Each row was made from one path, in order. Every step used is in the known rows, and no mark comes twice. Write each row's path.
Known rows:
D/B: [-19.7   8.0   2.4 -31.1  -5.0  17.0  -2.7  11.0  -3.1 -17.0  -9.7 -18.4
  17.4   1.4 -18.4  18.2  -7.3  -6.8   2.5  12.0]
F/B/D: [ -7.1   3.1 -13.5 -15.3 -20.3   0.9  16.1   4.8   3.0  -9.8  -6.3 -16.4
 -25.4  12.8   9.1  18.4 -12.9   2.7 -18.2   3.0]
W/B/F: [ -3.5  32.3  10.4  -0.9  -5.6  28.4  12.2   8.8  -7.4   0.8 -13.1 -38.7
   1.1   7.8  -5.0 -12.0  -6.4  -9.7 -16.1  -6.0]
T/W: [ -5.3  -6.6  -1.9  27.3   5.7  19.7 -25.3 -18.5  -3.4  -2.4   5.5  -1.7
  21.2  -5.0   6.9   3.3 -19.4  -6.8   8.3  29.4]
J/H/T: [ 13.2   7.1  12.3  -7.4 -23.0  -3.2 -22.9  -1.1 -41.6  29.0   8.4   5.5
  20.4 -10.4  -0.5 -12.3 -18.1   5.2   7.4  -5.3]
J/H: [ -6.6  -1.3  18.1 -13.9 -14.4   9.9 -29.2 -19.6 -23.6  29.0   0.2   2.2
  18.5 -11.5  -1.4 -20.0 -41.1  -9.9  16.7 -10.1]
D/B/F/J/H: [-10.4 -19.8  -7.9 -36.7   4.6 -24.3   1.0  -3.4  15.0   5.0   7.8  -7.5
   1.4  -1.5 -28.9 -11.1   9.3 -30.0  17.0 -28.1]
T/W/B: [-10.7   2.0   5.3  29.0  10.3  35.7  -2.8   7.7   5.6   4.4 -18.4 -17.1
  21.2   9.2  14.2  -2.0  -6.7   3.9   2.0  27.4]
D/B/Q: [-18.3  12.5  -5.5 -60.0  11.6  15.1   1.1  -1.1  20.1 -10.5  -8.2  28.6
   8.0   4.3   2.0  30.6 -11.3   3.4  -5.3  28.6]
W/B/F/J: [ -7.0   4.9   8.1   5.2  10.8  17.7  16.0  18.8  -1.9 -16.7  -9.5 -32.2
   2.4  17.5 -10.7 -25.8  15.0 -11.8 -11.7 -26.0]
F/T/W/B/Q: [-15.9 -11.5   0.3  12.1  37.5  15.3  16.7  12.7  30.7  -5.5 -21.2  30.9
   1.1  12.0  41.3  25.8  14.5  32.7  -4.5  31.3]
H/J: [-14.1  16.6  21.7   4.9 -15.2  35.2  -2.3  16.7 -35.3 -41.8  -2.6   1.2
  21.1 -18.5  -4.7 -30.4   0.8   1.6  -8.3 -15.9]
W/B/F/J/H: [ -5.6  -7.6  11.4  -5.9   5.8   1.8   6.8   5.6   0.8  20.9  -7.2 -16.7
   2.5   8.5  -8.2 -40.2   1.8 -16.6   7.1 -38.9]
B/F/J/H: [  0.3 -17.1   2.3  -8.3   0.8 -14.5 -15.4 -20.8  -8.6  14.7  16.3  -2.5
   2.9  -6.4 -15.1 -34.8 -10.9 -27.8  13.1 -36.9]
Q/B/F/T/H/J: [  2.8  21.4   3.0  17.5  -8.0 -15.0   7.1  28.5 -10.4 -45.4   5.4  -0.5
 -35.7  -9.9 -19.5  -2.9  17.8   4.8 -12.0  -9.1]
Q/B: [ -3.2  27.3  18.0 -21.4 -10.5  24.6 -14.1   8.4 -10.0 -29.0 -16.5 -21.1
 -12.9  21.5 -11.7   3.7 -33.4  -2.7 -11.3   2.3]
F/T: [-15.3  -7.8  14.9   7.7   1.4   8.4  -5.8  10.8 -25.0 -22.4  -8.1 -11.0
   8.5  -1.6   1.6   9.0  -2.8  13.6  -0.1  -9.8]
J/H/T/W: [ 16.4 -10.6  -2.4  21.3  -8.7 -10.4 -26.8 -13.3 -19.1  33.8  15.8  16.0
  23.1 -13.8  10.8  -3.2  -9.7   3.5  17.4  21.5]
H/T/W/B/D: [ 13.4  23.7 -36.1  20.7   4.3  16.7  -6.4  32.3   1.2  12.8   4.8 -17.3
  -2.9  17.4  36.0  29.5  23.8  22.6 -21.8  28.1]
T/F/J: [  5.6  -9.0   3.6  -3.7  11.9  -3.9  -7.3 -18.3  -1.2 -19.9  21.7 -11.7
   8.9  -9.8 -16.4 -18.4  -2.6  -8.9   4.1 -27.3]
J/H/T/W/B/F: [21.4 10.2 -6.1 23.4 -6.4 -8.6  3.4  4.4 -1.0 41.6  4.4 -9.8  5.7 -3.2
 10.0 -8.1 12.2 -0.3  3.2 12.8]
F/J/H/T: [ 10.2 -19.7   8.6  -2.8  -6.2 -14.4 -18.3   8.5 -35.5  11.9  12.3  11.7
  21.6  -1.6  -7.5 -26.7   3.1   2.6  12.1 -25.2]
Q/B/W: [ -6.7  29.5  -7.5   4.3  -3.3  37.4 -22.5 -12.7  20.7 -10.9 -24.6  25.9
 -25.2  23.7  -8.6  16.7 -13.3  -9.0 -12.8  14.2]

Which path is each row?
[  5.5  -0.1  -7.0  20.0 -12.6  -1.0  26.3 -42.2  38.9   2.7 -11.7  30.1
 -22.3 -10.0 -13.5  11.1   2.7  -8.6  -4.2   9.3]  T/F/B/W
[-12.1  -6.1   8.6  36.1  -3.6   0.6  -6.6  23.2 -37.8 -24.8   7.1  17.6
  12.3 -29.1  -3.9 -11.9  13.8  16.3   6.4  -2.7]  F/T/H/J
[ 23.1 -25.4 -16.5  28.1   6.6 -34.1 -14.5 -13.9  -4.5  18.3  32.4  12.1
   7.1  -8.8  -3.0 -18.3  20.6 -14.8  13.1  -5.3]  B/F/J/H/T/W
[-13.0  -4.0 -30.4  25.6  24.5  11.4   1.7  30.6  20.2  -0.6  -8.4 -18.9
 -15.0  16.8  41.6  36.8  25.6  26.0 -11.1  10.5]  F/T/W/B/D
[-11.5 -26.3   0.1  38.5  15.6   1.7 -10.8  -2.2  -2.3 -17.7  -0.1   0.4
  11.7  -5.0  12.7  18.9   5.1  11.8   9.7  16.6]  F/T/W
[ -9.8  -5.3  17.5 -28.2  -7.6   4.3  30.1 -14.0  12.8 -14.6 -20.2  34.1
  -8.9   8.4   8.3   8.7 -23.8  10.1 -11.4  23.6]  F/B/Q
[-21.6  10.4 -23.6  -6.5   1.9  31.0 -11.3 -10.2  26.4   2.0 -18.9  28.0
   6.3   3.2 -14.4  31.2  11.9 -13.4   1.6  23.7]  D/B/W
[-12.9  24.0  13.5 -28.3  11.9  39.0   6.6   7.5   6.4   5.0 -23.8  18.2
   7.7  15.3  23.4   2.4 -18.7  15.9 -16.3  17.3]  W/B/Q
[  8.0 -20.8   7.3 -15.2   6.9 -21.2 -16.0 -31.5   1.8  17.5  23.6   2.4
   7.7 -18.7 -12.9 -33.0 -16.4 -14.4  22.2 -39.1]  T/F/J/H
[ 29.2  -5.4  16.7 -11.3 -33.6 -43.3  32.4 -15.5  -6.0  21.1   8.0   0.2
  -9.6 -19.7 -13.6  -9.9  -7.8   8.8   6.8  -9.7]  J/H/T/F/B
[ 10.3 -10.0 -12.6 -31.0  -4.6 -35.8   6.9  15.3  -4.0   4.5  16.2  -4.1
   2.9  -0.8 -28.7  -3.7  31.9 -14.3   7.4 -22.9]  D/B/F/J/H/T
[ 32.8   6.6 -20.5 -25.8 -30.5 -50.2  22.7 -11.4   8.2  30.2  23.5  -4.0
 -35.1 -12.7   7.2  14.0   0.3  11.5  -7.9 -14.0]  J/H/T/F/B/D
[ -8.4  19.3  -8.5 -31.2  -6.8   3.5   5.6   0.1   6.6 -14.5   2.4 -29.3
   0.8  -2.6 -26.5  16.9   1.8 -21.8  -6.1   5.8]  D/B/F
[ 30.7  -0.4   9.8 -38.6 -18.1 -46.1  37.2 -28.3  17.7  26.4   9.5  46.1
 -18.9 -17.1   7.2   3.0 -10.5  18.9  -1.3   6.4]  J/H/T/F/B/Q
[ -4.4   3.3   2.4   8.8  -0.1  -6.2   3.9  -0.4 -16.3 -21.2   5.5 -21.7
  -8.3  -6.8  -6.0   8.1   6.9  -1.6  -8.3 -16.5]  B/F/T
[ 10.7  -1.9   5.5  24.3  -4.4   6.1  -5.1  13.3 -10.4  40.0  -8.5   1.8
  22.8   1.5  18.4  -7.6   2.0  14.2  11.5  19.7]  J/H/T/W/B
[  8.6 -23.5  -5.3   1.4  28.8  -7.3   3.2   9.7  19.0  29.2  -1.9  53.6
  12.7  12.2  32.7  -8.7  20.0  21.0   7.2  15.5]  F/J/H/T/W/B/Q
[  0.7  19.8   8.1  -9.8  -1.5  -7.7   8.8  15.2   0.9 -43.7  -8.9 -29.3
 -40.6  18.4 -13.5  17.2   1.8   0.6 -18.0 -16.8]  Q/B/F/T
[ -1.2 -15.4 -11.7  38.2  14.0 -12.7  -2.4 -12.3   6.7 -15.7  12.9  -9.9
  -6.4  -8.6   4.9  17.6  15.1  -3.3   1.4  10.7]  B/F/T/W
[ -2.7 -25.6  -4.3  23.3  20.1  -5.3   1.3  -6.1  23.3  26.1   0.4  -6.0
   5.5   6.3   5.0 -30.5   9.9 -18.2  16.1 -12.8]  T/W/B/F/J/H
[  3.8   1.6  -7.9  19.2  12.7 -14.7   3.7   3.3  24.3 -38.2  -1.3 -19.1
 -37.0  15.1  -2.3  26.8   9.1  -1.0  -8.3  10.0]  Q/B/F/T/W
